What can hang from each mark:
guta: bigidi faku rusiro tafu
lunur: komi
vudop: puzuv
nunidug: rusiro tefon
tefon: nunidug
kemot: nunidug
rusiro: guta komi nunidug
puzuv: tefon

Every row comes from one small tree of marks. Brackets hold a mark, then the marks that hang from it, in alphabetical order. Every link used is in the known rows. Which tree was each row made from?
Known rows:
{puzuv {tefon {nunidug rusiro}}}: -0.652, 0.286, -2.027, 3.316, 0.440, -0.178, -1.641, 0.724, 1.028, -0.962, -0.205, -1.007, -1.381, 1.965, 0.696, 1.911, 0.394, -1.506, -0.868, -1.742, -1.942
{puzuv {tefon {nunidug {rusiro guta komi}}}}: -1.337, 1.736, 0.800, 1.859, -1.711, -1.815, 0.241, 4.617, -0.648, -1.069, -2.840, -1.744, -0.545, 1.884, 1.200, 1.233, 2.093, -1.696, -0.626, -1.447, -5.153
{nunidug {rusiro komi} tefon}: -3.499, -0.383, -1.454, 2.755, -0.260, -0.529, -1.446, 1.888, -2.781, 1.196, -3.301, -1.504, -0.170, -0.879, 3.649, 1.534, 3.050, 0.378, 1.441, 0.105, -1.538
{tefon {nunidug {rusiro {guta bigidi tafu}}}}: -0.221, -0.710, -0.750, 1.978, -1.211, -0.870, 2.159, 4.942, 2.028, -0.643, -3.036, -0.560, -0.511, 4.226, 1.661, -2.523, 1.871, -3.384, -0.322, -1.088, -5.551
{kemot nunidug}: -0.610, -0.253, -0.203, -0.004, -0.076, -0.667, -0.876, 1.373, 0.950, 1.005, 0.858, -0.803, 1.918, 0.271, -1.276, 0.671, -0.232, -0.094, 0.430, -2.497, 0.980
{rusiro komi nunidug}: 0.230, 0.803, 2.308, 0.576, -0.699, -0.497, 1.273, 2.211, -1.863, -0.950, -0.900, -1.350, 2.098, -2.529, -0.361, -1.648, 2.434, 0.487, -0.540, 0.493, -2.441
{guta bigidi faku rusiro tafu}: -0.733, -0.246, -3.839, 1.254, -2.351, -0.513, 3.995, 0.955, 2.264, -1.468, -1.025, -1.072, -0.619, 1.934, 1.629, -1.587, -0.135, -4.087, -2.410, 0.407, 0.150
{nunidug {rusiro komi}}: -2.402, 0.570, 0.523, 1.334, -1.211, -1.035, -0.776, 1.558, -1.935, 1.146, -2.206, -0.927, 0.088, 0.114, 2.088, 0.706, 1.749, 0.547, 0.047, 0.195, -1.919
{lunur komi}: 0.409, 0.636, 0.617, -1.286, -0.033, 0.601, 1.124, 0.467, 0.500, 0.332, -1.192, -0.385, 0.531, -0.431, 0.264, 2.241, -0.038, -0.824, 1.790, 1.006, -0.129
{kemot {nunidug rusiro}}: -2.440, -0.748, -0.812, 2.301, 0.147, -0.839, -2.353, 1.284, -0.126, 2.545, 0.033, -1.412, 1.165, 1.103, 0.540, 1.296, 0.154, 0.405, 0.639, -3.007, 0.180
{puzuv {tefon {nunidug {rusiro {guta tafu}}}}}: -1.432, 0.172, -2.030, 3.241, -0.447, 0.060, 0.355, 3.527, 0.519, -1.335, -2.623, -1.419, -2.498, 2.869, 1.883, -0.758, 1.945, -3.934, -1.339, -1.934, -5.468
{guta bigidi faku {rusiro nunidug} tafu}: 0.260, -0.591, -2.636, 2.459, -1.534, 0.018, 4.640, 1.771, 1.525, -2.048, -0.687, -2.214, 0.683, 0.315, 1.021, -3.199, 0.838, -3.779, -2.931, 0.128, -1.094
{rusiro guta komi {nunidug tefon}}: -0.692, 0.203, 2.009, 1.124, -0.591, -0.704, 1.754, 5.209, -3.315, -0.604, -3.304, -2.333, 1.840, -2.827, 1.325, -1.549, 4.147, -0.145, 1.205, -0.272, -3.778
{tefon nunidug}: 1.587, -0.398, -0.443, 0.343, -0.116, 0.256, 0.437, 1.661, 1.835, -0.336, 0.341, -0.220, 0.041, 1.628, -0.593, 0.353, 1.777, -0.987, -0.410, -0.676, -0.728
{rusiro guta nunidug}: 1.027, 0.029, 2.757, 0.694, -0.022, -0.172, 1.734, 3.273, -1.333, -0.137, -0.656, -1.726, 1.319, -1.348, -0.572, -2.499, 1.694, -0.190, -0.050, -1.078, -3.046
{kemot {nunidug rusiro tefon}}: -3.517, -1.669, -2.829, 3.609, 1.083, -0.305, -3.056, 1.751, -0.905, 2.479, -1.084, -2.142, 0.974, 0.119, 2.147, 2.166, 1.396, 0.156, 1.914, -2.985, 0.892
{puzuv {tefon {nunidug {rusiro komi}}}}: -1.328, 1.462, -0.848, 2.585, -1.024, -1.216, -0.938, 2.157, -0.074, -1.396, -1.676, -1.191, -0.680, 1.260, 0.940, 1.927, 1.735, -1.309, -0.924, -0.892, -3.160
{rusiro {guta bigidi tafu} komi nunidug}: 0.491, 0.899, 2.555, -0.109, -2.113, -1.527, 4.564, 5.521, -0.858, -2.702, -3.321, -1.124, 2.157, -0.661, 0.214, -4.955, 2.533, -2.338, -0.561, 0.613, -6.705
{puzuv {tefon nunidug}}: 1.178, 0.846, -1.373, 1.095, 0.317, -0.154, -0.054, 0.668, 1.915, -2.585, 0.542, -0.420, -0.588, 1.264, -1.094, 1.214, -0.005, -1.795, -1.072, -1.035, -1.314
{tefon {nunidug rusiro}}: -0.455, -0.778, -0.987, 2.514, 0.149, 0.080, -1.059, 1.510, 0.886, 1.346, -0.655, -0.764, -0.670, 2.482, 1.187, 1.077, 2.106, -0.489, -0.189, -1.321, -1.369
{rusiro {guta tafu}}: -0.843, -0.201, 0.000, 0.004, -0.755, 0.121, 2.106, 2.749, -0.491, -0.281, -2.286, -0.428, -1.129, 0.818, 0.937, -2.450, 1.463, -2.366, -0.557, -0.062, -3.659
{kemot {nunidug {rusiro guta} tefon}}: -3.416, -1.405, -1.249, 2.921, 0.403, -0.970, -1.868, 4.119, -1.578, 2.910, -2.267, -2.557, 0.862, 0.856, 2.291, 1.390, 1.792, -0.246, 2.235, -3.785, -0.876
{tefon {nunidug {rusiro guta}}}: -0.211, -0.450, 0.585, 1.855, -0.674, -0.593, 0.188, 4.059, 0.311, 1.625, -1.774, -1.402, -0.687, 3.144, 1.313, 0.217, 2.590, -0.989, 0.102, -2.053, -3.264
{guta faku}: 0.739, -0.339, -0.637, -0.354, -0.825, -0.993, 2.003, -0.457, 0.362, 0.476, 0.381, -1.079, 0.843, 0.138, 0.050, -0.300, -0.619, -0.705, -0.775, 1.038, 2.785
{vudop {puzuv {tefon nunidug}}}: -0.378, 0.673, -1.059, 0.596, 0.353, -0.650, 1.736, 0.037, 4.244, -2.646, 1.025, -0.366, 0.336, 1.258, -0.347, 0.573, -0.676, -2.604, 0.355, -2.362, -1.431

Which tree is each row?
0.412, -0.865, -0.089, 1.444, -1.315, -1.384, 2.173, 3.595, 0.370, 2.072, -1.408, -2.514, 0.163, 3.005, 1.375, 0.098, 1.928, -1.663, -0.675, -1.139, -0.644 | {tefon {nunidug {rusiro {guta faku}}}}
-2.280, 0.225, -1.602, 2.831, 0.603, -0.824, 0.135, -0.054, 3.362, -0.869, 0.123, -1.040, -0.408, 2.163, 1.522, 1.312, -0.104, -2.246, 0.435, -3.068, -1.920 | {vudop {puzuv {tefon {nunidug rusiro}}}}
-4.218, -0.415, -1.424, 2.638, -1.016, -0.345, 0.582, 4.698, -3.423, 0.830, -5.696, -1.952, -1.432, 0.165, 4.786, -0.870, 4.357, -1.819, 0.879, 0.031, -4.994 | {nunidug {rusiro {guta tafu} komi} tefon}
-2.465, -1.369, -4.242, 4.729, 0.515, 2.625, 0.637, 2.072, -1.172, -0.862, -2.076, -2.405, -1.514, -1.614, 3.167, -1.192, 4.225, -2.842, -1.218, -1.512, -2.627 | {guta {rusiro {nunidug tefon}} tafu}
-0.648, 0.656, -0.442, 2.721, -0.320, -0.868, -0.461, 3.226, 0.473, -0.589, -1.568, -1.601, -1.382, 2.644, 0.843, 0.963, 0.802, -1.976, -0.472, -2.502, -3.747 | {puzuv {tefon {nunidug {rusiro guta}}}}
1.106, -0.141, 1.374, 0.848, -0.677, -0.518, 3.948, 3.930, 0.293, -2.382, -2.066, -0.842, 1.469, -0.015, -0.013, -5.126, 0.905, -2.680, -0.438, -0.199, -5.557 | {rusiro {guta bigidi tafu} nunidug}
-4.050, -0.394, -0.032, 2.044, -1.089, -1.950, -1.244, 5.747, -2.590, 2.460, -3.592, -2.960, 1.715, 0.024, 2.602, 1.428, 3.204, 0.035, 2.110, -2.873, -2.374 | {kemot {nunidug {rusiro guta komi} tefon}}
-0.656, -0.160, 0.324, 1.775, 0.203, -0.024, 0.689, 2.818, -2.774, -0.880, -1.993, -1.921, 1.913, -3.521, 1.224, -0.636, 3.560, 0.315, 0.910, 0.197, -1.930 | {rusiro komi {nunidug tefon}}
-1.633, -0.502, -4.006, 1.568, -1.675, 0.775, 2.840, 0.429, 0.725, -0.074, -0.948, -1.723, -1.827, 0.973, 2.203, -0.550, 1.425, -3.540, -2.915, 0.172, 0.650 | {guta faku rusiro tafu}
-2.651, -1.106, -0.897, 2.581, -0.107, -2.192, -0.637, 4.700, 0.068, 1.197, -2.422, -2.072, 2.348, 1.737, 1.592, 0.383, 0.295, -0.698, 2.631, -3.515, -1.721 | {kemot {nunidug {rusiro {guta bigidi}} tefon}}
-0.815, -0.720, -0.999, 1.213, -1.814, -1.928, 3.937, 2.902, 0.472, 0.145, -2.955, -1.569, 0.214, 2.764, 2.251, -2.881, -0.264, -3.086, -0.737, 0.380, -2.222 | {nunidug {rusiro {guta bigidi faku tafu}}}
-1.568, -0.266, -2.046, 2.630, -1.484, -0.124, 2.411, 2.947, -1.970, -0.212, -1.881, -3.795, 1.103, -2.770, 2.491, 0.427, 4.045, -1.333, -1.101, -0.213, 0.573 | {guta faku {rusiro komi {nunidug tefon}}}
-0.133, 0.179, 1.101, 0.588, -2.843, -2.457, 2.854, 5.064, -0.482, 1.659, -2.771, -2.795, 0.850, 2.214, 1.700, 0.196, 3.330, -1.452, -0.797, -0.090, -1.840 | {tefon {nunidug {rusiro {guta faku} komi}}}
0.907, -0.222, -0.473, -0.927, -1.961, -1.924, 5.410, 2.948, 1.403, -1.520, -2.073, -0.878, 0.926, 1.773, 0.415, -3.630, -0.867, -3.515, -0.868, 1.132, -1.562 | {rusiro {guta bigidi faku tafu}}
-4.127, -0.717, -1.663, 2.765, -0.262, -1.148, -2.310, 3.211, -2.008, 2.067, -2.512, -2.341, 1.639, -0.540, 2.432, 2.232, 2.671, 0.502, 1.775, -2.172, -0.343 | {kemot {nunidug {rusiro komi} tefon}}
1.038, -0.695, 0.395, 0.761, -0.698, -0.200, 4.777, 3.161, -0.981, -0.345, -1.657, -2.581, 0.961, -0.903, 0.498, -4.348, 2.027, -2.836, -1.774, 0.456, -2.065 | {rusiro {guta faku tafu} nunidug}
-4.258, -1.816, -2.775, 3.526, 0.345, -0.021, -0.947, 4.545, -1.442, 2.216, -3.415, -2.561, -0.258, 0.990, 3.257, -0.366, 2.735, -2.192, 1.314, -3.260, -2.689 | {kemot {nunidug {rusiro {guta tafu}} tefon}}
0.143, 0.406, 2.178, 0.787, -0.985, -1.862, 3.143, 5.761, -1.762, -1.893, -3.413, -1.798, 3.176, -1.920, 0.677, -2.555, 2.454, -0.659, 1.571, -0.033, -4.446 | {rusiro {guta bigidi} komi {nunidug tefon}}
-1.635, 0.561, 1.493, 0.288, -2.650, -2.622, 2.285, 3.532, -2.310, 1.996, -3.049, -2.492, 0.786, 0.823, 2.140, -0.252, 1.583, -0.514, -0.357, 0.533, -1.204 | {nunidug {rusiro {guta faku} komi}}
-2.436, -0.484, 0.755, 1.646, -0.575, -1.393, -1.127, 3.861, -0.781, 2.806, -1.162, -2.016, 1.318, 1.799, 0.718, 0.550, 0.771, -0.156, 0.975, -3.763, -1.599 | {kemot {nunidug {rusiro guta}}}
-0.767, -0.600, -2.381, 3.597, 0.101, 0.422, 0.900, 2.124, 0.280, -1.794, -1.002, -1.788, 0.868, -1.039, 1.645, -0.451, 1.787, -1.318, 0.198, -1.526, -1.444 | {guta bigidi {rusiro {nunidug tefon}}}
-0.645, 1.257, -0.973, -0.257, -3.700, -2.218, 3.735, 2.127, 1.059, -1.164, -1.308, -1.474, 1.331, 0.880, 1.040, 0.261, 0.166, -1.765, -1.697, 0.835, 0.511 | {guta bigidi faku {rusiro komi}}
-1.729, -0.379, -0.350, 1.796, -1.080, -1.094, 1.675, 3.212, 0.109, -0.286, -3.394, -0.430, -0.639, 2.756, 2.269, -2.758, 0.366, -2.517, 0.144, -0.546, -4.911 | {nunidug {rusiro {guta bigidi tafu}}}
-0.512, 1.218, 1.361, -1.347, -2.662, -1.940, 3.936, 4.844, -0.014, -2.134, -3.805, -0.011, 0.844, 1.018, 0.781, -3.417, 1.313, -2.633, -0.138, 1.186, -5.645 | {rusiro {guta bigidi tafu} komi}
-0.405, 1.339, 0.797, 1.481, -2.218, -0.854, 2.360, 3.353, 0.179, -2.222, -1.305, -1.374, 1.983, -0.930, 0.413, -1.101, 1.792, -1.024, -1.214, -0.585, -3.355 | {guta bigidi {rusiro komi nunidug}}
-1.678, -1.701, -4.965, 4.102, -0.141, 1.662, 2.711, 1.644, -0.771, -0.481, -1.754, -3.450, -0.796, -1.568, 3.126, -1.313, 3.789, -3.525, -2.039, -0.400, 0.166 | {guta faku {rusiro {nunidug tefon}} tafu}
-1.392, 0.720, -2.588, 0.292, -3.610, -1.512, 4.723, 2.623, 1.263, -1.839, -2.499, -1.301, 0.030, 1.156, 2.080, -1.450, 1.202, -3.736, -2.527, 1.340, -1.221 | {guta bigidi faku {rusiro komi} tafu}
0.344, 0.904, 0.059, 1.053, -3.038, -1.932, 4.397, 2.930, 0.343, -1.620, -0.796, -2.647, 2.664, -0.894, 0.454, -1.472, 1.292, -1.686, -2.194, 0.464, -0.689 | {guta bigidi faku {rusiro komi nunidug}}
-2.365, 0.048, -1.448, 3.178, -0.806, 0.803, 0.415, 3.283, -2.341, -0.598, -2.316, -2.715, 0.378, -2.689, 2.485, 0.704, 4.602, -0.658, -0.413, -1.073, -2.193 | {guta {rusiro komi {nunidug tefon}}}
-1.477, 0.388, -1.219, 2.823, -1.351, -0.509, 1.722, 3.755, -0.785, -2.161, -2.421, -2.033, 1.630, -1.860, 1.932, -0.325, 3.195, -1.106, 0.120, -0.748, -2.822 | {guta bigidi {rusiro komi {nunidug tefon}}}
0.901, -0.525, -1.859, -0.320, -1.323, -1.320, 4.087, 0.394, 1.948, -1.825, -0.921, -0.296, 0.992, 1.229, 0.459, -2.824, -1.109, -3.045, -1.270, 1.888, 0.151 | {guta bigidi faku tafu}
1.158, 0.726, 3.284, -0.800, -2.189, -2.076, 4.746, 4.258, -2.145, -0.119, -1.603, -2.965, 2.966, -2.004, -0.185, -2.598, 2.441, -0.612, -0.906, 0.751, -1.848 | {rusiro {guta faku} komi nunidug}
-0.078, 0.780, 2.075, 0.551, -2.708, -2.672, 1.948, 6.059, 0.682, -0.247, -3.153, -1.057, 1.410, 3.098, 1.077, -0.510, 2.442, -1.261, 0.521, -0.847, -5.325 | {tefon {nunidug {rusiro {guta bigidi} komi}}}
-2.487, 0.848, 2.156, 0.730, -1.899, -1.770, 0.559, 3.930, -2.542, 1.555, -3.382, -1.418, -0.048, 0.732, 2.191, -0.053, 2.254, 0.227, 0.474, -0.396, -3.810 | {nunidug {rusiro guta komi}}
-1.556, 0.071, -3.136, 1.623, -1.639, 0.419, 1.963, 1.411, 1.967, -1.931, -1.380, 0.022, -1.419, 2.033, 1.616, -1.236, 0.329, -3.425, -1.729, -0.626, -2.662 | {guta bigidi rusiro tafu}
-2.702, -1.083, -1.019, 2.891, 0.414, -0.222, -1.014, 2.829, -2.491, 2.030, -3.146, -1.883, -0.859, 0.615, 3.406, 0.628, 2.017, -0.192, 1.830, -1.463, -1.855 | {nunidug {rusiro guta} tefon}
-3.193, 0.892, -2.196, 1.106, -2.422, 0.764, 1.490, 2.409, -0.657, -0.802, -2.634, -0.765, -1.936, 0.164, 2.574, -0.220, 3.189, -2.642, -2.132, 0.017, -3.281 | {guta {rusiro komi} tafu}
0.059, -0.885, 0.710, 1.823, 0.897, 0.327, 1.165, 3.578, -2.280, -0.179, -1.831, -2.268, 1.062, -2.216, 1.060, -1.666, 2.921, -0.432, 1.292, -1.199, -2.412 | {rusiro guta {nunidug tefon}}
-2.412, 0.136, -0.180, 0.911, -2.609, -1.787, 3.288, 3.879, -2.199, 1.270, -4.244, -2.445, -0.291, 0.959, 3.133, -1.951, 2.565, -2.324, -1.139, 1.163, -2.966 | {nunidug {rusiro {guta faku tafu} komi}}
0.736, -1.248, 0.066, 1.435, 0.241, -0.663, 2.976, 3.331, -1.886, 0.332, -1.555, -3.380, 1.922, -2.193, 1.053, -1.889, 1.876, -1.066, 0.523, -0.374, 0.231 | {rusiro {guta faku} {nunidug tefon}}
0.013, -0.215, 1.324, 0.629, -1.267, -1.605, 3.842, 4.902, -2.962, -0.221, -2.774, -3.541, 2.662, -2.896, 1.245, -1.760, 3.420, -0.767, 0.397, 0.545, -1.163 | {rusiro {guta faku} komi {nunidug tefon}}
-0.865, 0.051, 1.226, 1.225, -1.042, -2.023, 0.963, 2.857, -0.025, 0.487, -2.106, -0.576, 0.633, 2.470, 1.234, -1.063, -0.755, -0.557, 0.936, -0.979, -3.172 | {nunidug {rusiro {guta bigidi}}}
-1.308, 0.998, 0.516, 1.896, -1.764, 0.311, 1.094, 2.920, -1.561, -0.681, -1.151, -2.119, 0.489, -1.785, 0.985, -0.180, 3.439, -0.400, -1.684, -0.947, -2.682 | {guta {rusiro komi nunidug}}
